What can hang from each mark:
nilu: fisu tasu zefurur
mimef: tasu zefurur
gulev: kuzok
tasu: mimef
fifi: kuzok
fisu: fifi
zefurur: fifi kofumo nilu
kuzok: fifi gulev mimef

Known rows, with every way that one mark hangs from another:
tasu[mimef[zefurur[fifi[kuzok[gulev]] kofumo nilu]]]: [ 0.01 -0.96  0.55  1.18 -0.98 -2.16 -2.94  0.25  2.49  2.46  1.22  0.07
 -1.54  3.61  0.27  0.76  0.21  1.28  1.98  2.79 -0.78  1.21 -0.54 -2.62
 -1.65]
tasu[mimef]: [-0.71 -1.79  2.01  2.55  4.19 -4.46 -2.19 -1.58  1.25 -1.88  3.59  2.93
 -0.88  2.11  3.53  0.18 -0.59  0.63  1.63  2.63 -0.75  1.87 -1.12 -2.11
  1.90]
fifi[kuzok[gulev mimef[tasu zefurur[kofumo nilu]]]]: [-2.08  2.06  1.79  0.98  0.25 -0.71 -3.30  1.81  1.50  1.38  2.92 -0.76
  0.03  1.06  0.49  2.19 -1.47 -0.52 -1.49  0.63 -1.30 -1.06 -0.29 -1.90
  0.55]
kuzok[gulev mimef[tasu zefurur]]: [-3.26  0.31  1.64  3.25  0.99 -1.74 -1.32 -1.46  1.55 -0.23  1.69 -0.99
  0.20  1.37  2.13  0.42 -1.70  0.93 -4.89  2.62 -5.24 -1.04  0.79 -0.84
 -1.12]
fisu[fifi[kuzok[gulev mimef[tasu]]]]: [-2.94 -0.45  3.47  0.68  3.47 -1.62 -2.10 -0.81  0.92  0.91  2.78  0.03
  0.30  0.61  1.41 -0.23 -2.01 -0.44  2.77 -0.49 -0.78  0.99  1.31 -0.38
 -0.31]
zefurur[fifi[kuzok] nilu[fisu tasu[mimef]]]: [ 1.20 -2.95 -4.56 -1.66  1.85  3.18 -2.67  1.94  3.15 -0.53  1.92 -0.63
 -2.12  2.64 -0.87  1.72  3.67  1.24  2.61  2.00  1.80  0.31 -2.30 -1.55
 -2.18]
gulev[kuzok[mimef]]: [-0.57  0.94  2.06  0.72  2.63 -2.44 -3.28  2.51  1.19 -3.41  4.51  0.74
  2.70 -0.22  3.56  0.46 -2.41 -0.88 -2.90  0.79 -3.78  1.47  0.90 -1.98
  1.91]
nilu[tasu[mimef] zefurur[fifi[kuzok]]]: [ 1.25 -0.71  0.59 -0.14 -1.54 -0.79 -1.47 -2.86 -0.10  0.11  2.17  0.95
 -4.20  1.58 -1.58  2.43 -1.03 -1.03  1.71  2.11 -1.98 -0.87 -3.84 -1.21
 -3.49]
zefurur[fifi[kuzok[mimef[tasu]]] kofumo nilu]: [ 0.52 -0.05  0.56 -3.21 -1.64  3.00 -6.57  6.66  4.69  2.31 -3.43 -6.11
  1.97  3.00 -0.28 -0.39  1.38  2.25  1.20  1.90  1.38 -0.69  1.31 -1.48
 -1.22]
gulev[kuzok[fifi mimef[tasu zefurur]]]: [ 1.15  2.32  2.24  1.16  0.59 -1.21 -2.88  0.83  2.35 -1.32  3.63  0.18
  2.00  0.07  2.46  0.60 -2.71  0.69 -4.84  1.46 -5.93  0.46  1.68 -1.28
 -1.51]
nilu[tasu[mimef]]: [ 0.30 -1.51  0.20  2.05  4.47 -2.66 -1.93 -4.11  0.74 -2.59  2.30  1.93
 -2.07  0.70  2.23  1.27 -0.28  0.55  0.86  2.23 -1.90 -0.22 -2.57 -1.70
  1.20]
fifi[kuzok[gulev mimef]]: [-4.18  1.53  2.08  1.83  1.82 -2.23 -2.98  1.27  0.86 -1.80  4.62  0.38
  0.75  0.57  2.40  2.41 -2.00 -2.10 -1.89 -0.24 -1.11  0.03  0.47 -1.07
  2.62]
fisu[fifi[kuzok[gulev mimef]]]: [-3.32 -0.71  3.21  0.88  2.91 -1.85 -2.27 -0.51  1.07  0.53  2.80  0.01
  0.93  0.64  1.84  0.14 -2.02 -0.92  2.57 -1.14 -0.99  1.76  1.56 -0.39
  0.22]
kuzok[gulev]: [-4.72 -0.56  3.99  2.66  2.81 -2.75 -0.18 -4.57  0.51 -2.53  1.45 -0.16
  0.70 -0.36  3.49 -0.29 -1.84 -1.04 -1.97  1.81 -3.10  0.74  2.95 -0.57
  0.62]
nilu[fisu[fifi] tasu zefurur]: [ 1.93 -3.24 -0.75  0.21  3.28  1.66  2.69 -4.58  0.95  0.34  1.69  1.18
 -3.25 -0.83  0.20  1.33 -0.34 -0.16  2.05 -0.14 -3.05  1.56 -3.47 -1.99
 -4.13]
gulev[kuzok[fifi mimef[tasu zefurur[kofumo nilu]]]]: [ 2.17  2.26  1.67  0.23 -0.36 -0.21 -3.93  2.08  3.42 -0.22  1.91 -1.38
  2.58  0.62  2.26  0.64 -2.23  1.39 -4.80  1.51 -5.61  0.34  1.70 -1.83
 -1.00]
zefurur[fifi[kuzok[mimef]] kofumo nilu[fisu]]: [ 0.44 -1.33 -2.33 -3.02 -0.32  3.99 -4.64  7.63  5.49  1.71 -2.26 -5.60
  1.60  3.14  0.28  0.18  2.81  2.20  0.98  1.00  1.75  1.03  0.67 -2.27
 -1.43]
nilu[fisu tasu[mimef] zefurur[fifi[kuzok] kofumo]]: [ 2.07 -1.40 -2.59 -1.05  0.31  0.97  0.85 -0.79  2.08  1.42  1.43 -0.72
 -5.13  2.16 -1.61  2.19  0.88  0.21  2.08  1.71 -1.05  0.22 -4.77 -3.26
 -4.44]
nilu[fisu[fifi[kuzok]] tasu[mimef]]: [ 0.55 -3.01 -3.26  1.09  7.29 -0.78  1.00 -2.97  1.55 -0.60  4.99  2.97
 -3.94  1.11  0.84  1.66  1.42  0.56  4.45  0.02  0.24  1.59 -4.08 -2.62
 -0.87]
fifi[kuzok[mimef]]: [-2.06  1.25  2.15  1.04  2.60 -1.74 -4.06  3.45  1.08 -1.64  4.55  1.11
  1.09  0.41  2.41  2.06 -1.46 -1.41 -0.25 -0.55  0.06  0.49 -0.58 -1.45
  2.62]

Rows:
[ 1.31 -0.39  2.66 -1.21 -2.19  0.91 -1.43 -2.52  1.12  0.87 -3.36 -3.62
 -1.68  0.21 -0.80  0.39 -1.47  0.23  0.20  1.96 -3.44 -1.05 -0.95 -1.18
 -4.59] -> nilu[tasu zefurur[fifi kofumo]]
[ 0.46 -0.87  2.07  2.67  1.56 -4.11 -2.06 -0.89  1.74  1.46  1.83  1.75
 -1.30  2.49  1.97  0.17 -0.90  1.46  1.82  2.51 -1.67  1.86 -1.14 -3.19
 -0.46] -> tasu[mimef[zefurur[kofumo]]]
[ 0.61 -1.53 -0.31  1.99  2.30 -1.99 -1.46 -3.79  0.79 -0.88  1.66  1.40
 -2.71  1.36  0.63  1.03  0.06  1.02  1.15  2.56 -2.37 -0.28 -2.22 -1.48
 -1.94] -> nilu[tasu[mimef[zefurur[fifi]]]]
[-3.11 -0.75  4.52  0.75  3.39 -1.92 -1.22 -2.43  0.31  0.86  2.71  0.75
  0.21 -0.21  1.38 -0.44 -2.07 -1.22  4.18 -1.01 -0.17  1.91  2.14 -0.50
 -0.67] -> fisu[fifi[kuzok[gulev]]]
[ 1.25  1.15  1.44 -0.56  0.19 -0.29 -3.69  3.62  2.08  0.00  2.12 -1.33
  1.90  0.83  1.11 -0.36 -1.51  0.88 -2.28  1.99 -3.70  0.29  0.68 -2.30
 -1.54] -> gulev[kuzok[mimef[tasu zefurur[fifi kofumo nilu]]]]
[ 1.67 -2.90  0.08 -1.51  3.13  2.35 -2.57  2.32  4.86  1.87 -2.86 -3.43
  2.12  1.11  2.57 -0.85  1.55  2.75  2.42  0.42  0.26  2.54  0.81 -3.14
  0.51] -> zefurur[kofumo nilu[fisu[fifi]]]
[ 2.96 -2.96 -1.62 -0.02  2.65  0.08  1.63 -3.50  2.32  2.22  0.69  0.09
 -4.28  1.44  0.05  1.44 -0.09  1.02  3.34  0.72 -2.57  1.58 -4.82 -3.54
 -3.21] -> nilu[fisu[fifi] tasu[mimef] zefurur[kofumo]]
[-4.39 -0.48  0.69  2.95 -1.34 -1.56 -1.78  0.02  2.18 -0.77  0.59 -2.36
  1.18  2.11  2.09  0.47 -1.25  0.34 -4.82  1.94 -5.29  0.48  2.43 -0.14
 -1.97] -> kuzok[gulev mimef[zefurur[fifi]]]
[ 1.42 -1.75  0.67  0.33 -1.22 -0.92 -1.07 -3.88  0.44 -0.49  0.64  0.39
 -3.65  1.68 -0.76  1.43 -0.87 -0.07  0.89  2.86 -3.23 -0.50 -3.21 -1.01
 -3.82] -> nilu[tasu[mimef] zefurur[fifi]]
[ 0.84 -1.16 -0.01  1.55  1.84 -1.94 -1.80 -3.23  1.29 -0.09  0.50  0.16
 -2.52  1.54  0.54  0.86 -0.06  1.33  1.27  2.48 -2.36 -0.40 -1.97 -1.93
 -1.89] -> nilu[tasu[mimef[zefurur[fifi kofumo]]]]
[ 1.76 -2.18 -1.06  0.77  2.99  1.47  2.46 -3.90  0.72 -1.46  2.21  1.51
 -3.26 -1.11  0.74  2.25 -0.09 -0.52 -0.59  0.85 -3.19  0.70 -4.05 -2.48
 -2.92] -> nilu[fisu tasu zefurur]
[ 1.24 -2.35 -0.72  1.15  0.57 -1.42 -2.08  0.93  3.22  2.05  0.77  0.24
 -1.45  3.66  0.92 -0.04  1.25  2.52  2.13  3.11 -0.78  2.18 -1.12 -2.99
 -2.24] -> tasu[mimef[zefurur[fifi kofumo nilu[fisu]]]]
[ 1.19  0.99  5.14  1.00  1.80 -0.78 -0.80 -1.32  1.06  3.65 -0.92 -0.76
 -0.99 -0.14 -0.08 -1.86 -1.42  2.33  1.12  3.03 -1.99 -0.82  0.38 -2.52
 -4.31] -> mimef[tasu zefurur[kofumo]]
[-0.81 -2.35 -4.90 -1.43  0.69  4.17 -2.84  2.40  3.59 -1.12  0.92 -2.86
 -0.69  2.31 -0.41  2.06  3.12  0.75 -0.70  1.36 -0.02 -0.38 -0.86 -0.71
 -1.89] -> zefurur[fifi[kuzok[gulev mimef]] nilu[fisu tasu]]
[ 1.21 -2.74 -1.68 -0.37  1.34  2.49  2.30 -2.91  1.18 -0.97  0.83 -0.34
 -3.55 -0.04 -0.56  1.16  0.86 -0.06  0.03  1.72 -2.76  0.51 -2.85 -1.52
 -5.73] -> nilu[fisu tasu zefurur[fifi]]
[-0.01  1.78  2.01  1.07  1.26 -1.76 -3.64  1.45  2.68 -3.38  3.67 -0.18
  3.28  0.02  4.16  0.89 -2.70 -0.15 -5.08  0.59 -5.52  1.45  2.40 -1.05
  0.96] -> gulev[kuzok[fifi mimef]]
[-0.36 -0.27 -0.11  1.63  1.27 -2.12 -1.49 -3.66  0.88  0.16  1.57  0.27
 -3.02  1.54 -0.08  1.64 -0.38  0.36  1.09  2.10 -2.10 -0.87 -1.96 -1.91
 -1.67] -> nilu[tasu[mimef[zefurur[fifi[kuzok[gulev]] kofumo]]]]
[ 1.74 -2.50 -0.16  1.61  1.84 -2.08 -1.89 -0.10  3.11  2.68  1.39  1.44
 -1.18  3.06  1.50  0.28  0.55  2.33  3.03  2.02 -0.98  2.71 -1.68 -3.44
 -0.80] -> tasu[mimef[zefurur[kofumo nilu[fisu[fifi]]]]]
[ 1.48 -1.15 -0.22  0.52  1.72  1.15 -3.15  3.50  3.90  2.31 -0.67 -2.15
  1.16  2.01  1.45 -0.25  0.18  3.38 -1.16  1.68 -2.68  0.39 -0.92 -2.25
 -1.36] -> kuzok[mimef[tasu zefurur[kofumo nilu[fisu[fifi]]]]]
[ 0.00 -0.40  5.15 -1.05 -2.62 -0.11 -1.63  0.12  1.56  1.52 -2.80 -3.16
  0.13  0.73  0.46 -1.08 -1.98  0.14  0.55  1.92 -2.43  1.05  1.29 -1.30
 -4.21] -> nilu[zefurur[fifi kofumo]]
[ 0.73 -2.60 -3.49 -2.15  1.71  4.42 -2.42  2.07  2.88 -0.69  0.83 -1.57
 -1.09  1.40 -0.90  1.30  3.32  0.85  1.90  1.31  1.62  0.12 -0.96 -1.07
 -2.74] -> zefurur[fifi[kuzok] nilu[fisu tasu]]
[-1.97 -1.29 -0.51 -1.32 -1.44  2.20 -5.04  3.68  3.11 -0.54  0.06 -3.05
  1.57  2.54  0.35  0.86  1.30  0.28 -0.54  1.66  0.10  0.06  1.77  0.03
 -0.88] -> zefurur[fifi[kuzok[gulev mimef]] nilu]
[ 0.47  2.07  2.43  0.76  2.04 -1.35 -3.40  0.97  2.47 -2.97  3.71 -0.19
  2.44  0.04  3.46  0.30 -2.60  0.52 -4.89  1.48 -5.23  0.37  1.86 -1.07
  0.20] -> gulev[kuzok[fifi mimef[tasu]]]
[ 1.18  0.79  0.24 -0.30 -0.42 -0.37 -3.91  3.23  2.21 -0.78  1.81 -1.56
  2.12  0.64  1.31  0.77 -1.39  0.28 -2.65  1.10 -4.31  0.70  0.50 -2.30
 -0.82] -> gulev[kuzok[mimef[zefurur[fifi kofumo nilu[tasu]]]]]
[-2.45 -0.55 -1.01  1.54 -2.54  0.22 -3.35  0.76  3.59  0.60 -2.07 -4.70
  1.45  2.61  1.38  1.12 -0.36  1.41 -4.83  1.97 -5.19 -0.45  1.60 -0.88
 -1.37] -> kuzok[gulev mimef[zefurur[fifi kofumo nilu[tasu]]]]
[-0.96  1.42  0.72  2.33 -2.46  0.74 -3.36 -1.24  5.18  1.30 -2.03 -4.52
  1.87  2.32  2.61  1.30 -1.37  3.04 -7.93  2.44 -7.29 -1.21  2.98 -0.23
 -1.68] -> kuzok[fifi gulev mimef[tasu zefurur[kofumo nilu]]]
[ 0.01  1.14  1.91  1.20  1.17 -2.26 -2.74  2.43  0.99 -1.80  4.51  1.10
  2.22 -0.13  2.54  0.68 -2.61 -0.68 -2.91  0.70 -4.47  1.60  0.69 -2.31
  0.17] -> gulev[kuzok[mimef[zefurur]]]
